Each row comes from the steps of one walk. Every step used is in the known rows, and no mark comes twice. Write the walk behind each row, first mark first.
Known rows
S-G-C-D-W-V: [ 20  11   8   0 -13  12   4   8   2   9  -3 -17  15   6  -5 -14  11  -7
   3  -1  -5  -3  -5]
M-D-S-G-W-V: [ -1 -13 -10 -17  -2 -13  -1   2 -12  -7  -2   4  -8 -16   1   4   3  10
  -4   6   9  -6 -23]
M-D-W-G: [  8  -9   1   3 -23 -11  18  10   9  -4   7 -17  -4 -19  -7  -3  10  20
   6   6   2  -6 -22]
M-D-S-G-C-V-W: [  8   0  -2 -14  27 -25 -15 -16  15   7   3 -10  11   4  30  -1   2   7
  17   3  -1  -6 -16]
V-W-G-S: [-15 -11   4   1   3 -13   0 -15 -13  -5   3  18  11   2  19  10  -1  -4
  -9   4   6   4   3]
W-V-C-D: [  4  23 -15   7  -8  17  21   4  -5  -1   0   8 -16  12  -9   9  -5  -3
 -16   2  -2  15   2]
D-S-G-W: [ -7 -17   4  -1   9  -5 -22   4  -9  -3  -6   2   3  -8 -10   1  -7   0
   5   1   3  -2   3]
G-S-D-W: [ -3  -9   8  11   5  -4 -13  -7  13  -5  13  12   6  -9   5 -12  -7 -15
   3 -18   4  -8   9]
G-W-V-C-D: [  6  14 -21  -1  -4  14   5 -11  -5   5  -4   3 -24  16 -12   7  -5 -10
  -8  -2   5   7  13]
D-W: [ -2 -10   9   5  -7   9  -9  14   8   0   4  -4   0 -12 -13  -8  -6   0
   8  -7  -3   2   9]
C-V-W-G-S: [-11   1   3  -2  14 -17  -1 -16  -3   1   5  12  12  15  31   7  10   1
  -4   8  -1   4  -5]
W-V-C: [-16  10  -8   2  -1  20  21   3 -13 -11  -3  16 -16   1   1  11  -6   3
 -15   2  -3   9   8]
M-D-W-G-C-V: [ 10   3   4 -14  -9 -14  22  -2  18   5   2 -35  -2   2  11  -8  27  19
  15   5  -4 -15 -18]
D-S-G-C-V: [ -5   2  12 -10  20  -5  -3   6   3   0  -6 -11  14   9  11  -3   9   4
   6   3  -9  -4  -4]
S-D-W-V-C: [  4  13  -6  15   0  18   9   2   8   0   0  13  -8  -8   1  -4  -4   2
   0 -10  -3 -13   6]
C-V-W-G-S-D: [ -2   9   2   7  14 -24   2 -24   8   4  10  20  14  10  40   4   7  -4
  -3   3   3  -6  -5]
G-S-D-W-V: [ -6  -3   4   1   0   4   1  -1   0  -5   8  22   5 -11  11  -7   2 -11
  -7 -13   4 -13  -1]
C-V: [-8  7  6 -1  2 -1  4  5  8 -3  9  1 -5  5  6  1  1  1 -1  4 -8 14  3]
G-C: [-14  -5   7 -10  -3   4   7  -6   0  -4   0  -4  -5   1   2   5  -5  -7
  -1  -5   1   8  22]
C-D-W: [ 18   2   2  11 -12   5  -9  15  16  10   9 -12   0  -1 -22 -11  -6  -7
   7  -7  -3   8   2]
S-G-C: [ -8  -2  15   3  -4   1   2  -8  -2 -10   0  -5  10  -1   6  -2  -3  -7
   2   0  -2   8  14]
D-S-G-C: [-10  -9  11  -6  10  -2  -3   6  -7  -5  -8  -5  14  -4   0   2  -2   2
   2   0  -1  -2   4]
W-V-C-D-S: [  3  15 -19   0   6  16  16  17  -8   4  -7   7 -12   9 -16  13  -5   5
 -17   1  -2   5  -6]
M-D-S: [ -4 -13  -9 -11   0 -13   6  12   4  -9   7   0 -14 -19  -5   8  -8  12
  -1  -1   5   5 -15]

Write each row's walk
[-10  -3 -10  -2  15  12  -7   0 -20  -5 -17  11  -6   1  -6   8  -4   6
  -7   3   0  -8   1] -> D-S-G-W-V-C
[ 10   0  -9  -6  -2  -1  -7  10 -13   9  -7   3   2   2 -15   1   3  -3
  -7   6   4   1 -13] -> C-D-S-G-W-V
[  6 -12   0   0 -12  -6  -3   6  17  -4  13 -11 -10 -19  -8  -7  -5   7
  11  -7   3   2  -8] -> M-D-W
[ 19  13  -6  24 -12  10  13  11  10   7  -3 -20  -2  10 -21  -4   3   9
   3   2  -5  -1  -5] -> V-C-D-W-G
[ 10  18 -13  11  -5  11  -2 -11  -8  -1  -4   2  -9  14  -7   1  -3 -10
  -7   5   2   8   3] -> S-G-W-V-C-D
[-10 -15  11   4  -7  -2   5   6  -7  -8   2  -1  11  -4  -2  -5  10   2
  -3  -1   0  -7  -3] -> D-W-G-S
[  6  -1  -6   0   0  -2  -1  20   3   6   2   0  -3   0 -20   5  -9  -2
  -7  -1   2  11  -3] -> C-D-S
[  0   9  12  -1  19  -9 -17 -21  10   7   1  -2  17  15  31  -4   0  -6
  14   4  -7   5  10] -> S-G-C-V-W
[-10 -12  -1 -12   3   2  -8   9 -22  -3 -11  13   1  -8  -6   4   1   4
  -7   7   3  -5  -6] -> D-S-G-W-V
[ 12   4 -14  14  14   1 -20  -4   1   4  -6  -8  -4  12 -19   1 -11  -6
   4  -2   2   1   4] -> V-C-D-S-G-W
[ -9  -4   2  -4 -10   4  -3  -5 -19  -7  -4  12  -2  -6   3   1   1  -4
  -7   8   2   5   1] -> S-G-W-V
[ 10   6  -5  19  -1   5   7  -1   4  -1   1 -12   3  17 -12  -5   5  -3
  -3  -5  -2  -3  -4] -> V-C-D-W-G-S
[-15   3 -13  -7   2  17   4 -13 -14  -6  -8  12 -25   6  -4  11  -7  -2
  -9   0   3   2  19] -> G-W-V-C
[ 17   2   5  -2  -7   7  -5   3  18  14   2 -24   1   8 -16 -11  -1 -11
  12 -11  -1   0  14] -> G-C-D-W
[ -2   3   8  -9  31 -10 -22  -8   6  12  -7  -2  22  12  24   0   0   2
  14   2  -8  -5   1] -> D-S-G-C-V-W
[  4   4   3   5 -11   9   7  10   5   4   5  15   0 -18   2  -6   0   2
  -1  -6   0 -11  -2] -> S-D-W-V
[  9  -1   7  18 -18  -5  14   8  10   3   4  -2   7 -17  -4  -5   6  10
   5   0   1 -14  -6] -> S-D-W-G
[  2 -19  -6  -7   3 -20 -15  -5   1  -7   2  -5  -7 -15  -4   0  -6   6
   8   1   9  -2 -14] -> M-D-S-G-W
[ -8  -4   5  -8  -3  -7   9 -16  -7   7  -7  -2   8   4  17  11   2   4
   3   6   2  -2  14] -> V-W-G-C
[ -3  10  16  -1   6  -4   3  -7   6  -5   2 -11  11  12  19  -6   8  -4
   6   5  -9   7   4] -> S-G-C-V
[-15  -7  -5 -17 -10   8   2  -4 -16  -2  -3  14 -17  -4  -4   7  -1  -4
  -9   2   6   4  12] -> G-W-V
[ 15   8  -2   0 -16  14   7  20   4  11   4  -3  -1   0 -18  -7   4  -2
  -4  -2  -3   4  -9] -> C-D-W-V
[ -6 -10   7   7  -6  -4 -18 -10  -7  -8   2   2   0  -5  -4  -3  -7  -8
   5   2   4   9  11] -> S-G-W
